Known rows, with every way that one mark hangs from another
bafol(dumoniz(gotem metip) sona telu): [  8.4  12.0  -1.5  12.6  -3.2  18.2  -5.8 -29.9  -5.3  -8.2   9.4 -17.7
   0.6   2.1  -6.3   1.7   3.2  -3.8   0.4  17.0   4.3  -3.9  -4.9  48.2]
sona(bafol(dumoniz telu) fitiz(ruru)): [ -5.5   7.9  -3.6 -27.6 -10.6  -9.3  -0.9   5.7   6.4   1.4   2.3 -20.5
   4.2  -7.0  -4.1  -9.8  -2.6   1.2   7.4  30.9   0.2   0.9   7.3  44.3]
gotem(dumoniz(metip)): [  3.1  -8.1  -0.5  -1.8   7.5  23.5   8.5  -1.6 -11.5 -16.3   3.3 -39.3
  -9.6  -4.1  -0.6  12.3  -4.6  -0.4   3.2  -5.7   3.9 -27.5  -7.1 -67.2]
ruru(bafol(telu)): [ -0.1  -3.9   0.9   9.2  -1.0   3.6   3.2   9.4   2.8   4.0  -5.3  13.0
  -3.8   1.9   1.2  -1.3   6.4   4.3  -8.5 -12.2   4.3   3.9  -3.4 -19.8]
sona(bafol): [ -3.6 -12.9  -0.7  -9.9  10.3  10.2   3.9   8.9   6.4  15.4   5.7 -18.2
  -4.0  -2.2   6.3  10.6  -2.0   1.9   0.5   1.9   2.9  -2.6   4.5 -25.4]
fitiz(ruru(bafol(sona telu))): [  5.8  14.5   0.5  14.6  -2.8 -11.2  -1.6  -0.4  -1.3   0.3  -8.8  -6.8
   1.3  -0.5  -2.7   3.1   8.1   1.7  -3.2  -9.0   6.3   9.5  -5.7  28.5]
ruru(bafol fitiz): [ -5.8 -21.5   2.4   2.6   9.3  -5.7   5.2  10.9   0.8   8.6  -5.1  40.1
  -1.2  -3.2   8.5  -3.9  -0.7   0.1  -6.9 -30.1  -5.3  -0.3  -1.8 -56.9]
bafol(sona telu): [  5.5   5.5   1.7   4.8   3.5   9.5  -3.9   1.6   4.1   6.5   2.0 -19.9
  -2.6  -0.3  -1.9   3.5   6.0  -0.5 -10.4   8.3   9.7   8.2  -3.9  22.9]
dumoniz(metip): [  1.5 -12.9  -1.3   4.0   9.3   9.6   5.3  -0.3  -8.3  -5.8   6.3 -43.5
  -9.3  -2.9   0.9  17.5  -3.5  -0.7   4.2   0.6   3.5 -14.1  -2.9 -58.4]
metip(dumoniz(gotem)): [  9.6  -5.0   0.5  21.5  17.8  16.1   4.8  -3.9 -13.8  13.7  10.6  -9.0
  -6.1   9.3   5.8   9.5   4.4   4.3   5.1  24.5  -0.3 -16.5   2.6 -54.8]
gikatep(telu): [ -1.3  -1.4  -1.1  10.1  20.4   2.1   6.1  16.9   6.1 -19.7   1.2 -19.0
  -9.4  -5.3   4.3  13.7  -0.5   4.1  -2.4  -0.3   4.9   1.2   8.0 -41.1]
fitiz(ruru(bafol(telu))): [  1.5   9.4  -0.5  12.9  -3.8 -12.1   4.0   6.4  -2.8  -0.3  -7.6  -8.0
  -3.0  -2.8  -0.4   1.2   6.9   4.7  -1.7  -4.5   4.0   2.1  -2.0 -14.8]
sona(bafol(dumoniz(gotem) telu) fitiz(ruru)): [ -2.4  19.3  -3.1 -11.5  -6.7  -4.4   0.8  -6.8   5.3   5.1   7.6 -20.9
   5.5   1.5  -4.8 -15.8   2.0  -1.7   8.4  44.7   1.5  -7.4   8.6  44.4]
fitiz(ruru): [  0.6   5.7  -0.8   7.8   7.1 -10.2   5.0  12.9  -3.7   2.2   2.6 -45.6
  -8.2  -7.5   3.3  16.3   0.1   2.3   4.6  12.5   4.1  -3.5   5.3 -51.8]
ruru(bafol(dumoniz(gotem) sona)): [  2.8   6.4   1.8  14.7   3.8   7.3  -3.4  -8.3   3.3   8.4  -0.1  30.2
   3.3  11.0   2.9   1.5   1.6  -0.4  -0.8 -12.6  -2.2   6.5   2.2  11.1]
ropum(gikatep): [ -3.9  19.6   1.8   6.3   6.1   3.3   4.5   5.5  -1.8  17.7   0.7 -31.2
  -8.2   0.0   1.2  21.0  -4.3   3.8  -3.3  16.3   3.0   2.2   0.5 -55.2]
sona(bafol fitiz): [ -6.8 -15.6   0.0 -24.2  12.3   4.3   5.4  16.6   9.2  13.7   4.6 -25.8
   0.0   4.1   2.4  -1.5  -3.7  -1.5   3.8  18.9   0.7  -8.8   7.2 -18.4]
bafol(dumoniz(gotem) sona(fitiz(ruru)) telu): [  4.3  28.4   0.4   2.0  -5.9  -6.8  -4.4  -8.7   2.2  -1.7   3.6 -26.6
   5.7   4.6  -8.4 -11.3   5.4  -4.1   2.2  44.3   4.0  -0.1   4.6  59.1]
dumoniz(gotem metip): [  4.6  -5.0  -1.0  19.6  14.0  15.1   7.8 -13.6 -10.0  -1.8  10.6 -44.3
  -7.9   2.9   0.6  11.5   0.5  -2.6   4.7  14.8   3.1 -22.2  -1.4 -53.1]
bafol(dumoniz): [ -2.9  -3.4  -0.1  -7.2  -1.0   5.1  -1.4  13.2   4.4   1.0   6.6  -5.9
  -6.4  -3.5   4.0   8.7  -5.7   2.8   1.2   1.2  -0.9   4.6   6.4 -34.6]
sona(fitiz(ruru)): [ -2.3   2.8   1.1  -7.7   9.9 -14.9   6.8  19.5   0.1  -0.1   0.7 -53.3
  -4.0  -0.8  -0.7   4.1  -1.5  -0.8   6.5  27.4   2.4 -10.1   7.0 -44.9]
fitiz(ruru(bafol)): [ -0.5   3.5   0.1  11.8   3.1 -15.1   6.4  13.1  -4.3   2.0  -5.9 -13.5
  -5.0  -0.9   3.7   9.8   0.9   4.7   4.2 -12.3   0.3  -0.4   1.7 -50.8]

Rows
[ -1.7 -14.0  -0.8  10.6   2.1   2.8   2.4 -19.8  -8.8  -6.1   2.5  40.6
   2.0  -1.6   4.9  -6.6  -3.6  -3.8   3.6 -23.2 -11.0 -13.2  -3.0 -31.7] -> ruru(bafol(dumoniz(gotem metip)) fitiz)
[  6.7  11.3  -3.8   5.8 -17.3  -8.9  -5.0 -19.2 -10.4 -16.3  -5.5  -4.7
   3.1  -4.8  -6.9   5.1  -0.5   0.7   5.2 -15.7  -0.6   5.8  -7.9  51.8] -> fitiz(ruru(bafol(dumoniz(metip) sona telu)))
[  5.1   6.8  -0.5  -0.4  -2.4  12.9  -4.2 -21.9  -1.9  -8.5   6.1 -25.1
   4.7   8.5  -9.4  -9.0   1.8  -7.2   1.7  33.0   3.2 -10.7  -3.2  55.5] -> bafol(dumoniz(gotem metip) sona(fitiz) telu)
[  0.9  19.0   0.5 -14.9 -10.0 -12.6  -6.4   4.1   3.6  -5.9   0.1 -26.1
   4.2  -0.9  -8.2  -5.1   0.3  -2.3   2.1  31.6   2.6   8.4   3.2  55.2] -> bafol(dumoniz sona(fitiz(ruru)) telu)
[ -9.6 -12.7  -0.8 -32.9   1.8   3.9  -0.1  15.9  11.6   8.0   7.0  -6.6
   2.2   1.4   2.2  -2.5  -9.3  -0.3   5.6  16.6  -4.1  -1.5   9.6   2.4] -> sona(bafol(dumoniz) fitiz)
[ -1.6   0.9   2.3 -13.7 -10.5  -1.2  -6.2   6.4   9.3  -0.8  -8.0  28.2
   7.0   9.7  -5.3 -13.9   1.5  -0.2  -5.6  -1.4  -0.9  11.7  -1.2  53.1] -> ruru(bafol(dumoniz sona(fitiz) telu))
[ 2.2  9.8  0.1 -5.0 -9.1  9.6 -8.8 -1.3  6.3  0.8  3.0  1.5 -0.3 -2.1
 -1.4  2.4  1.0  0.6 -7.3  6.5  4.1 15.1 -0.6 46.2] -> bafol(dumoniz sona telu)
[  1.6   5.1   2.4  12.2  -1.4   2.3  -6.1 -17.1   4.1   6.3  -1.6  66.1
   8.8   2.0   1.5 -19.6   6.4  -3.6 -10.4 -14.9  -4.3   9.3  -4.1  48.8] -> ruru(bafol(dumoniz(gotem) sona telu) fitiz)
[  1.4   5.2  -4.5   5.0 -19.5  -9.6   0.2  -9.9 -12.3 -18.2  -3.2  -8.3
  -1.6  -8.5  -4.5   3.7  -2.1   3.5   7.9  -9.9  -1.5  -1.0  -4.7   7.9] -> fitiz(ruru(bafol(dumoniz(metip) telu)))
[ -1.4  -4.5   2.2  -4.7  -7.3  -3.5  -8.1  -4.3   5.8   1.8  -6.1  66.7
   7.0  -5.8   2.5 -14.7   1.7  -1.9 -11.0 -29.9  -4.9  17.1  -5.3  46.1] -> ruru(bafol(dumoniz sona telu) fitiz)
[  4.0   0.1   2.3  10.4   0.3   5.0  -2.7   1.4   4.1   4.2  -7.4  12.3
   0.8   4.5  -0.9   1.4   7.9   1.7 -10.5 -15.1   5.8  11.1  -6.4  23.0] -> ruru(bafol(sona telu))
[ -3.7 -13.4   2.2   4.4   1.4  -3.5   2.6   7.0   2.1   5.8  -6.5  44.9
   0.3  -5.9   4.3 -12.3   5.6   0.6 -12.0 -21.7  -1.1   1.8  -5.5 -19.1] -> ruru(bafol(telu) fitiz)
[  1.2  10.4   2.8   2.5  -8.1   4.1  -4.0  -6.8   7.9   3.4  -4.3  26.4
   8.5  16.3  -5.6 -18.6   5.7  -2.7  -4.2  12.8  -0.7   3.6  -0.2  55.1] -> ruru(bafol(dumoniz(gotem) sona(fitiz) telu))
[-1.0 -9.4  4.3 -5.8 10.8 -3.3  1.5 14.6  5.5  6.6 -7.7  1.2  3.3 12.9
 -0.5 -2.3  0.9 -2.3 -3.3 -8.4  0.2  1.0 -0.9 -7.4] -> ruru(bafol(sona(fitiz)))
[  3.9   5.8   1.4  12.7   7.8 -14.6   1.1   4.7  -3.3   2.0  -6.8 -11.0
  -0.2   1.4   1.8  12.2   2.3   1.0   0.8 -16.7   1.5   6.6  -1.1  -7.1] -> fitiz(ruru(bafol(sona)))
[ -2.8 -12.4   2.7  -6.1  -0.5  -5.7  -5.7   1.7   4.1   3.5  -5.3  59.5
   5.8  -3.5   6.3  -5.5  -3.8  -2.1  -6.6 -37.7  -8.7  13.8  -1.5   7.6] -> ruru(bafol(dumoniz sona) fitiz)
[ -7.1 -17.7   1.6  -6.8   0.6  -6.1  -0.6   9.8   2.9   3.1  -3.3  59.6
   1.0  -6.3   8.5  -5.9  -5.5   0.9  -3.1 -34.3 -10.2   5.8   2.0 -34.5] -> ruru(bafol(dumoniz) fitiz)
[ -0.6  12.8  -1.9   3.8 -17.0 -13.0  -1.1   5.1  -0.1  -5.0  -5.1  12.3
  -0.9  -5.2  -1.0   0.0   1.3   5.7   1.5  -5.9  -0.2  10.3   2.1   6.2] -> fitiz(ruru(bafol(dumoniz telu)))
[ -5.1  -8.0   1.0  -4.7  -8.4  -4.4  -2.5   4.1   4.3   1.0  -4.1  63.5
   2.2  -8.2   4.0 -16.2   0.1   1.9  -9.6 -25.1  -7.0   9.6  -1.8   3.5] -> ruru(bafol(dumoniz telu) fitiz)
[  0.6  -3.5   3.7  -4.0   0.0  -1.0  -1.2   8.5   6.7   4.4  -9.7   5.6
   4.8  11.3  -4.5 -12.1   6.4  -1.6  -9.2   1.5   4.1   4.4  -4.4  32.8] -> ruru(bafol(sona(fitiz) telu))
[  3.4  -5.2  -1.7  -4.3  -0.4  10.2  -5.4  -9.2  -5.2  -8.4   6.1 -22.3
  -2.5  -3.5  -1.9  15.4  -6.6  -2.7   4.3  -5.9  -0.4   1.2  -1.6   8.4] -> bafol(dumoniz(metip) sona)
[ -6.4 -19.8  -3.7 -31.9  -2.6   7.3   1.6  -0.5   0.7  -4.9   7.1 -25.2
   1.4  -1.1  -1.8   0.7 -11.5  -3.1  11.7  11.5  -5.4 -13.0   3.0   2.9] -> sona(bafol(dumoniz(metip)) fitiz)
[ -1.7  -9.6  -5.9 -16.2 -10.7  16.0  -2.1 -14.1  -0.8  -3.6   8.4 -11.4
  -0.7  -9.4  -1.6   1.3  -5.0   0.5   4.5   3.0   1.2  -3.7  -2.7  31.7] -> sona(bafol(dumoniz(metip) telu))
[ -0.4   4.7  -2.3   6.0  -4.9 -12.1   6.2 -10.9 -10.9 -13.4  -0.8 -20.0
   2.7   6.9  -4.8  -5.5  -4.0  -1.8  15.5  12.3  -7.1 -18.5   2.5 -19.9] -> sona(fitiz(ruru(bafol(dumoniz(gotem metip)))))
[  4.3   4.1  -2.7   5.2  -8.0 -11.1  -2.8 -13.0 -12.3 -13.9  -4.2  -8.8
   1.9  -3.0  -2.2  14.1  -6.4  -0.6  10.7 -22.9  -4.3   2.7  -3.2  13.3] -> fitiz(ruru(bafol(dumoniz(metip) sona)))
[ -5.1  -6.9   1.7   9.2   4.8  -1.4   1.8  -2.6   1.6   7.5   2.3  59.9
   2.7   0.4   7.8 -13.0  -0.6  -1.2  -2.2 -17.7  -9.9  -1.4   2.7 -31.9] -> ruru(bafol(dumoniz(gotem)) fitiz)
